Each row was made from one path, in order. Every step used is in the known rows, and no mark comes twice. Write each row's path.
Known rows
R S U: [ 0.11 -0.17 -0.02  0.27 -0.12 -0.23  0.02  0.26  0.04  0.19 -0.02  0.32
  0.12 -0.18  0.54 -0.10  0.02 -0.08  0.14  0.12  0.20  0.14  0.15]
R E Y: [ 0.14 -0.13 -0.25 -0.04  0.35 -0.16 -0.37 -0.25 -0.54 -0.39  0.20  0.10
  0.21 -0.45 -0.22 -0.08  0.14 -0.03  0.29 -0.15 -0.09  0.25  0.04]
K E R S Y: [ 0.18 -0.18  0.01  0.19  0.33 -0.25 -0.32  0.11 -0.02 -0.05  0.00  0.14
  0.24  0.36  0.27  0.23  0.46 -0.02  0.29 -0.38 -0.07  0.15  0.25]
R S K E: [ 0.14 -0.36  0.13  0.40  0.04 -0.18 -0.17  0.29 -0.02  0.15  0.17 -0.13
  0.17 -0.03  0.53 -0.12  0.31  0.13  0.07 -0.10  0.07  0.41  0.20]
F Y S: [ 0.12 -0.31 -0.18  0.41 -0.04  0.00 -0.34 -0.30  0.14 -0.08 -0.11  0.23
  0.18 -0.18  0.11 -0.30 -0.14 -0.21  0.33 -0.11 -0.19  0.16  0.36]
S R E Y: [ 0.36 -0.22 -0.29 -0.08  0.60 -0.33 -0.30 -0.18 -0.55 -0.43  0.24 -0.04
  0.25 -0.53 -0.35  0.22 -0.11 -0.37  0.39 -0.36  0.04  0.16  0.06]
Y S R E K: [-0.07 -0.07 -0.45  0.16  0.28 -0.55 -0.32  0.12 -0.24 -0.47  0.08 -0.24
  0.28 -0.36  0.08 -0.10  0.03 -0.61  0.47 -0.31 -0.03  0.17  0.34]
R S: [ 0.23 -0.22  0.04  0.25  0.11 -0.26 -0.04  0.09  0.08  0.04 -0.03  0.24
  0.17  0.00  0.29  0.02 -0.02 -0.17 -0.11  0.03  0.04  0.23  0.05]
E R S: [ 0.32 -0.12 -0.01  0.43  0.26 -0.34 -0.21  0.02  0.06 -0.02  0.07  0.35
  0.21  0.19  0.38 -0.02  0.07 -0.18  0.02 -0.05 -0.02  0.31  0.07]
R S K E Y: [ 0.19 -0.44  0.19  0.23  0.23 -0.14 -0.36  0.15 -0.27  0.13  0.21 -0.21
  0.33 -0.12  0.44 -0.17  0.30  0.13  0.22 -0.17  0.15  0.50  0.03]
U S: [ 0.20 -0.01 -0.07 -0.06  0.11 -0.17  0.04 -0.18 -0.20  0.04  0.04  0.16
  0.24 -0.36  0.11 -0.22 -0.07 -0.09  0.26  0.10 -0.23  0.10  0.25]
S R: [ 0.36 -0.10 -0.14  0.18  0.19 -0.37 -0.06 -0.06 -0.23 -0.25  0.11  0.01
  0.09 -0.18 -0.07  0.23 -0.31 -0.38  0.27 -0.17 -0.03  0.10  0.23]
U S K E Y F: [ 0.08 -0.18  0.06 -0.03  0.24 -0.15 -0.12 -0.03 -0.52  0.14  0.42 -0.14
  0.50 -0.61  0.25 -0.55  0.09  0.38  0.53  0.09 -0.49  0.26  0.07]
U S K: [ 0.28 -0.10  0.15  0.07  0.19 -0.13  0.01 -0.01 -0.26  0.19  0.25  0.25
  0.29 -0.43  0.38 -0.33 -0.02  0.06  0.20  0.11 -0.27  0.08  0.39]
U S Y: [ 0.17  0.04  0.08 -0.29  0.35 -0.07 -0.02 -0.15 -0.28  0.08  0.02  0.37
  0.27 -0.26 -0.02  0.05  0.00 -0.16  0.36 -0.10 -0.41 -0.23  0.35]
E K: [-0.19  0.08 -0.15  0.11 -0.07 -0.29 -0.11  0.09 -0.24 -0.34  0.13 -0.04
  0.12  0.09  0.24 -0.22 -0.04 -0.21  0.18  0.04 -0.15  0.34  0.14]
S K E: [ 0.06 -0.15 -0.03  0.36 -0.06 -0.14 -0.22  0.10 -0.30 -0.07  0.27 -0.20
  0.08 -0.14  0.32 -0.13  0.29  0.27  0.28 -0.06 -0.12  0.31  0.35]
F Y: [ 0.14 -0.19 -0.15  0.22  0.02  0.07 -0.19 -0.31  0.02 -0.13  0.07  0.27
  0.07 -0.09  0.07 -0.14 -0.22 -0.11  0.15 -0.14 -0.21  0.28  0.29]
F Y S R: [ 0.28 -0.30 -0.23  0.41  0.19 -0.19 -0.27 -0.30  0.12 -0.14 -0.08  0.05
  0.21 -0.30 -0.04 -0.05 -0.43 -0.53  0.45 -0.34 -0.06  0.17  0.42]
K E Y S: [-0.09 -0.31 -0.18  0.28  0.01 -0.16 -0.54 -0.23 -0.43 -0.22 -0.02 -0.42
  0.28 -0.22 -0.02 -0.29  0.33 -0.02  0.54 -0.16  0.03  0.33  0.12]
S K: [ 0.23 -0.15  0.08  0.33  0.06 -0.19 -0.14  0.07 -0.35 -0.02  0.32  0.16
  0.14 -0.17  0.30 -0.14 -0.04  0.11  0.09  0.08 -0.20  0.17  0.27]
F Y S K E R: [ 0.12 -0.39 -0.13  0.64  0.01 -0.06 -0.60 -0.25  0.08 -0.05  0.14  0.01
  0.29 -0.01  0.47 -0.43  0.24  0.09  0.57 -0.28 -0.25  0.41  0.51]
K E Y: [ 0.01 -0.16 -0.12  0.11  0.09 -0.11 -0.40 -0.23 -0.53 -0.28  0.13 -0.37
  0.16 -0.13 -0.04 -0.11  0.21  0.10  0.36 -0.15  0.02  0.40  0.03]
E R: [ 0.30  0.03 -0.15  0.36  0.12 -0.29 -0.22 -0.16 -0.20 -0.27  0.21  0.27
  0.13  0.14  0.13 -0.09  0.00 -0.07  0.23 -0.04 -0.20  0.22  0.19]
R E Y S: [ 0.07 -0.25 -0.29  0.15  0.30 -0.17 -0.59 -0.24 -0.42 -0.30  0.10  0.04
  0.28 -0.54 -0.16 -0.27  0.20 -0.20  0.42 -0.10 -0.10  0.15  0.13]
R S K E Y F: [ 0.13 -0.39  0.12  0.25  0.22 -0.22 -0.18  0.27 -0.24  0.14  0.33 -0.05
  0.42 -0.27  0.41 -0.31  0.09  0.27  0.16 -0.03 -0.18  0.44 -0.10]
S R E: [ 0.33 -0.12 -0.31  0.05  0.39 -0.41 -0.10 -0.04 -0.27 -0.36  0.20  0.06
  0.12 -0.46 -0.23  0.27 -0.09 -0.35  0.26 -0.28 -0.07  0.11  0.27]
U E: [ 0.23 -0.40 -0.09 -0.07 -0.09 -0.33 -0.14  0.04 -0.33 -0.32  0.01 -0.03
  0.27 -0.20  0.08  0.05 -0.09  0.04  0.18 -0.05 -0.31  0.16  0.17]

Write each row's path
[ 0.32 -0.06 -0.28 -0.19  0.53 -0.35  0.01 -0.17 -0.22 -0.19  0.13  0.12
  0.29 -0.72 -0.13  0.12 -0.10 -0.41  0.46 -0.31 -0.12  0.01  0.37] => U S R E
[-0.04 -0.42 -0.06  0.50 -0.17  0.04 -0.45 -0.18  0.08  0.06  0.09 -0.14
  0.25 -0.23  0.36 -0.39  0.19  0.11  0.43 -0.20 -0.18  0.35  0.50] => F Y S K E
[ 0.10 -0.10 -0.29 -0.01  0.35 -0.28 -0.24 -0.14 -0.51 -0.33  0.37  0.26
  0.30 -0.59 -0.24 -0.23 -0.09  0.15  0.22  0.01 -0.42  0.17 -0.09] => R E Y F
[ 0.08  0.09 -0.38 -0.27  0.49 -0.46  0.02  0.02 -0.27 -0.34  0.18 -0.11
  0.37 -0.52  0.14 -0.08  0.02 -0.53  0.47 -0.25 -0.12  0.17  0.31] => U S R E K
[ 0.20 -0.11 -0.05  0.44  0.04 -0.28 -0.36 -0.03 -0.31 -0.14  0.39 -0.09
  0.17  0.09  0.41 -0.20  0.39  0.28  0.35 -0.15 -0.24  0.35  0.34] => S K E R
[ 0.38 -0.16 -0.25 -0.31  0.72 -0.28 -0.17 -0.29 -0.50 -0.21  0.19 -0.02
  0.41 -0.78 -0.26  0.01 -0.10 -0.42  0.52 -0.31 -0.03  0.09  0.14] => U S R E Y
[ 0.13 -0.41 -0.18 -0.19 -0.16 -0.39 -0.16  0.15 -0.59 -0.16  0.18  0.11
  0.45 -0.56  0.22 -0.31 -0.30  0.24  0.43  0.18 -0.46  0.02  0.01] => S U E Y F
[-0.08 -0.18 -0.48  0.19  0.27 -0.29 -0.37 -0.15  0.04 -0.42  0.00 -0.02
  0.33 -0.35  0.07 -0.18 -0.12 -0.64  0.55 -0.45 -0.07  0.26  0.44] => F Y S R E K
[-0.01 -0.21 -0.17  0.27 -0.07 -0.16 -0.44 -0.11 -0.41 -0.03  0.02  0.03
  0.32 -0.34  0.23 -0.41  0.05 -0.16  0.56  0.16  0.02  0.01  0.21] => E Y S U
[ 0.30 -0.50 -0.07 -0.23  0.10 -0.28 -0.29 -0.14 -0.59 -0.38  0.04 -0.19
  0.38 -0.29 -0.05 -0.06 -0.08  0.00  0.28 -0.08 -0.24  0.23 -0.03] => U E Y
[ 0.19 -0.39 -0.12  0.21  0.37 -0.13 -0.59 -0.07 -0.48 -0.17  0.33  0.12
  0.41 -0.62  0.06 -0.38  0.23 -0.01  0.36 -0.07 -0.19  0.15  0.23] => R E Y S K
[-0.19 -0.21 -0.25 -0.17 -0.34 -0.46 -0.08  0.32 -0.39 -0.29 -0.01 -0.11
  0.25 -0.11  0.55 -0.27  0.04 -0.10  0.47  0.07 -0.19  0.19  0.23] => S U E K
[-0.02  0.04 -0.44 -0.04  0.33 -0.53 -0.13  0.10 -0.33 -0.57  0.20 -0.09
  0.15 -0.29  0.01  0.09 -0.04 -0.52  0.36 -0.30  0.02  0.26  0.20] => S R E K
[ 0.23 -0.47 -0.11 -0.18  0.08 -0.38 -0.17 -0.03 -0.60 -0.31  0.16 -0.03
  0.46 -0.38 -0.08 -0.23 -0.27  0.18  0.23  0.06 -0.54  0.16 -0.15] => U E Y F
[ 0.21 -0.61 -0.11 -0.04 -0.02 -0.29 -0.52 -0.15 -0.51 -0.33 -0.11 -0.23
  0.53 -0.34  0.01 -0.25 -0.04 -0.14  0.43 -0.07 -0.25  0.15  0.04] => U E Y S
[-0.05 -0.27 -0.34  0.12  0.10 -0.22 -0.52 -0.06 -0.46 -0.14  0.07  0.15
  0.29 -0.66  0.11 -0.35  0.21 -0.12  0.58  0.03 -0.02  0.02  0.26] => R E Y S U
[ 0.22 -0.52 -0.27  0.25 -0.25 -0.25 -0.45 -0.23  0.01 -0.15 -0.10  0.26
  0.40 -0.21  0.54 -0.36 -0.07 -0.02  0.69 -0.17 -0.31  0.09  0.49] => F Y S U E R
[ 0.23 -0.08  0.04  0.20  0.19 -0.20 -0.24 -0.10 -0.26  0.07  0.33 -0.05
  0.34 -0.19  0.49 -0.33  0.36  0.22  0.50 -0.12 -0.25  0.29  0.42] => U S K E R
[ 0.09 -0.09  0.00  0.18  0.34 -0.39 -0.21  0.22  0.02 -0.05  0.15  0.30
  0.28  0.15  0.26  0.10  0.28  0.16  0.23 -0.27 -0.40  0.04  0.10] => K E R S Y F
[ 0.15 -0.13  0.13  0.01  0.29 -0.26  0.04  0.34  0.03  0.09  0.06  0.58
  0.26 -0.04  0.14  0.11 -0.14  0.00  0.00  0.00 -0.40 -0.14  0.06] => R S Y F
[ 0.22 -0.20  0.19  0.02  0.34 -0.20 -0.11  0.20  0.00  0.05 -0.01  0.43
  0.23  0.10  0.17  0.24  0.08 -0.22 -0.02 -0.15 -0.13 -0.06  0.16] => R S Y
[ 0.29 -0.22 -0.20  0.38  0.14 -0.40 -0.23 -0.05 -0.16 -0.20 -0.01 -0.07
  0.14 -0.27 -0.03  0.05 -0.21 -0.48  0.42 -0.18  0.01  0.03  0.29] => Y S R
[ 0.15  0.03  0.00 -0.28  0.30 -0.17  0.11  0.04 -0.21  0.08  0.12  0.49
  0.38 -0.42 -0.05 -0.10 -0.19  0.04  0.31  0.06 -0.68 -0.30  0.23] => U S Y F
[ 0.25 -0.32 -0.39  0.30  0.38 -0.18 -0.35 -0.31  0.10 -0.26  0.02  0.14
  0.21 -0.56 -0.09  0.02 -0.17 -0.49  0.48 -0.50 -0.07  0.12  0.46] => F Y S R E
[ 0.30 -0.07  0.06  0.17  0.42 -0.38 -0.11  0.20  0.01  0.01  0.22  0.67
  0.36  0.16  0.23  0.04 -0.06 -0.02  0.10 -0.09 -0.51 -0.08  0.04] => E R S Y F
[ 0.06 -0.26  0.02  0.24  0.10 -0.21 -0.28  0.05 -0.54 -0.07  0.48 -0.17
  0.33 -0.37  0.22 -0.35  0.03  0.42  0.33  0.04 -0.35  0.32  0.03] => S K E Y F
[ 0.08 -0.25 -0.09  0.65 -0.01 -0.31 -0.56 -0.03 -0.20 -0.10  0.21 -0.16
  0.30  0.02  0.47 -0.38  0.41  0.13  0.47 -0.11 -0.22  0.35  0.48] => Y S K E R
[-0.04 -0.13 -0.19  0.38 -0.26 -0.25 -0.20  0.03 -0.11  0.03 -0.05  0.17
  0.15 -0.27  0.34 -0.29  0.02 -0.06  0.48  0.20 -0.08 -0.04  0.40] => Y S U
